What can hang from each mark:
Z312: Z42 Z147 Z245 Z398 Z433
Z147: Z312 Z433
Z398: Z147
Z12: Z147
Z245: Z12 Z312
Z42: Z85 Z147

Each row was made from one small tree. The marks that hang from a mark follow it in brackets, in the order of their numbers. Every link used is in the known rows. Write each row's tree.
(in the rows, 128 means zero)
Known rows:
Z312(Z147 Z398): [162 105 184 127  82  92 163 112 166 152 140 225 114 134  95 135 143 133
 115 136]
Z42(Z85): [156 108 147 116 107 130 122 113 147 129 127 197 107 128 139  76 154 124
  73  12]
Z312(Z42 Z433): [110 172 117 139 145  72 131 103 133 115 112 138 128 130 106 135 116 121
 107  81]
Z42(Z85 Z147(Z312(Z245 Z398) Z433)): [130 121 105 109 130 162  80 154 114 113 148 109 119 122 181 164 183 115
  91 123]
Z312(Z42(Z147) Z245 Z398 Z433): [106 180 100 141 130  57  79 130 110 115 136 126 148 119 107 194 107 111
 109 118]
Z12(Z147(Z312(Z42 Z433))): [124 167 172 134 121 109 137 107 157 115 135  97 108 114 147  75 118 134
 168 128]
Z245(Z312): [205  92 137 129 120 174 173 122 157 153 138 120 144 133  83 156 138 136
 128  65]
Z147(Z312(Z42(Z85) Z245(Z12)) Z433): [ 97 110  50 112 164 136  83 139  70 114  93  98 136 132 166  89 153 131
  99 122]
Z12(Z147(Z312(Z42 Z245 Z398 Z433))): [ 91 147 144 143 103 115 116 125 132 129 148  94 131 127 137 117  83 135
 168 147]
Z147(Z312(Z42(Z85) Z245 Z398) Z433): [ 79 114 104 129 142 142 116 141  56 112 140 100 136 154 162 143 120 137
 104 146]
Z398(Z147(Z312(Z42(Z85) Z433))): [106 157 179 127 172 149 158 115 108  80 134 108 101 113 149  63 123 125
  74 130]
Z42(Z85 Z147(Z312 Z433)): [169 145 132 101 148 156 105 134 138  95 138 111  99 107 190 119 214 115
  85 103]
Z147(Z312(Z245 Z433)): [ 76  99  52 123 151 182 132 129 143 135 117 101 130 127 120 179 123 123
  82  75]
Z42(Z85 Z147(Z312(Z398 Z433))): [140 158 169 119 119 145  84 126 139 106 135 152  96 106 165 108 197 110
  69 111]
Z398(Z147(Z312(Z42 Z245(Z12)) Z433)): [119 123  82 120 179 152 147 147  97 112 115  91 130 122 144 135 112 130
 144 190]
Z398(Z147(Z433)): [152 129 126 118 148 149 186 134 177 125 134 142 117 132 128 166 116 119
 152 109]
Z12(Z147(Z312(Z42 Z245 Z398) Z433)): [112 137 135 133 105 125 131 140 117 131 154  89 132 139 156 143  95 143
 209 181]
Z147(Z312(Z245 Z398)): [122  83 113 134 106 170 152 143 111 156 150 178 123 144 117 189 114 141
 114 140]
Z12(Z147(Z312)): [176 122 182 124  90 149 158 119 182 142 150 149  96 115 151  95 129 141
 178 121]

Write each row's tree:
[172 123 127 125 112 144 122 146 128 132 161 160 115 113 135 204 147 126
 112 158] : Z42(Z147(Z312(Z245 Z398)))
[ 89 154 171 140 132 122 117 113  83 108 128 151 112 136 143  83 138 130
  80 133] : Z147(Z312(Z42(Z85) Z398 Z433))
[153 135 186 119 125  64 130  94 106  93 133 161 113 119 125  16 143 134
  56  86] : Z312(Z42(Z85) Z147)
[153 106 134 135 126 162 123 135 170 170  87 141 148 126  77 124 139 112
 160 143] : Z245(Z12 Z312(Z398(Z147) Z433))
[ 82 144  91 143  90  53  54 127 131 155  93 148 153 125 112  98  91 117
 181 121] : Z312(Z42 Z245(Z12(Z147)) Z398 Z433)
[112 144 160 140 118 132 156 124 175 141 124 188 115 133  99 162 104 110
 134 126] : Z312(Z398(Z147) Z433)
[ 79  93  55 132 118 156  87 139 133 167  87 162 132 133 114 161 146 120
 113 138] : Z147(Z312(Z245(Z12) Z398 Z433))
[ 89 111  96 122 167 196 163 136 147 120 133 100 120 118 119 157 105 121
  95 114] : Z398(Z147(Z312(Z245 Z433)))
[ 68 136 102 146 141 126 125 128  84 126 132 124 138 142 114 170 102 134
  98 155] : Z147(Z312(Z42 Z245 Z398 Z433))
[115 105 125 117 133  75 109 110  83  98 134 128 138 118 120  53 118 133
  35  57] : Z312(Z42(Z85) Z147 Z245)
[120 131  95 136  91  58  76 140 119 159 107 153 151 136 130 119  95 130
 215 158] : Z312(Z42 Z245(Z12(Z147(Z433))) Z398)
[200 102 105 114 105 151 112 133 201 175  91  95 151 118 118  93 162 127
 231 104] : Z245(Z12(Z147(Z433)) Z312)
[ 64 137 109 140 128  56 112 113 111 121 121 125 154 134  81 141  94 122
  89 127] : Z312(Z42 Z147 Z245 Z398 Z433)
[102 123 114 118 182 169 155 141  81  83 143  71 123 128 162 115 103 130
  94 138] : Z398(Z147(Z312(Z42(Z85) Z245) Z433))
[178 174 165 144 135 104 126 122 126 118 138  92 152 123  90 171 140 119
 135 142] : Z245(Z312(Z42(Z147) Z398 Z433))
[161 144 130 119 115  98 112 124 149 140  95 128 113 115 166  63 150 135
 215 178] : Z245(Z12(Z147(Z312(Z42) Z433)))
[197 127 218 149 125 138 197 127 104 128 161 135 144 138  80 140  85 142
 148 177] : Z245(Z312(Z42 Z398(Z147)))
[186  93 133 128 124 170 144 146 155 171 101 145 145 139  95 144 142 122
 192 174] : Z245(Z12 Z312(Z398(Z147(Z433))))
[131 111 108 141 117 114 111 136  65 147 116 185 127 136 119 133 119 143
 128 196] : Z147(Z312(Z42 Z245(Z12) Z398))
[ 82 114 119 124 129  74 103 126  85 110 131 113 150 144 129 106 116 128
  84 116] : Z312(Z42(Z85) Z147(Z433) Z245 Z398)
[148 134 142 131 162 116 156 101 141 114 117  51 156 121  70 106 141 128
  94 101] : Z245(Z312(Z42 Z147 Z433))
[106  93  39 115 157 189 149 146 136 135 128  92 134 139 141 208 134 131
 124 106] : Z147(Z312(Z245) Z433)
[150 161 160 126 122 119 160 120 148 116 144  85 112 126 167  98 123 141
 205 163] : Z12(Z147(Z312(Z42) Z433))
[144 132 166 125  87 149 156 135 181 150 149 131 108 135 160 143 132 136
 222 172] : Z12(Z147(Z312(Z398) Z433))
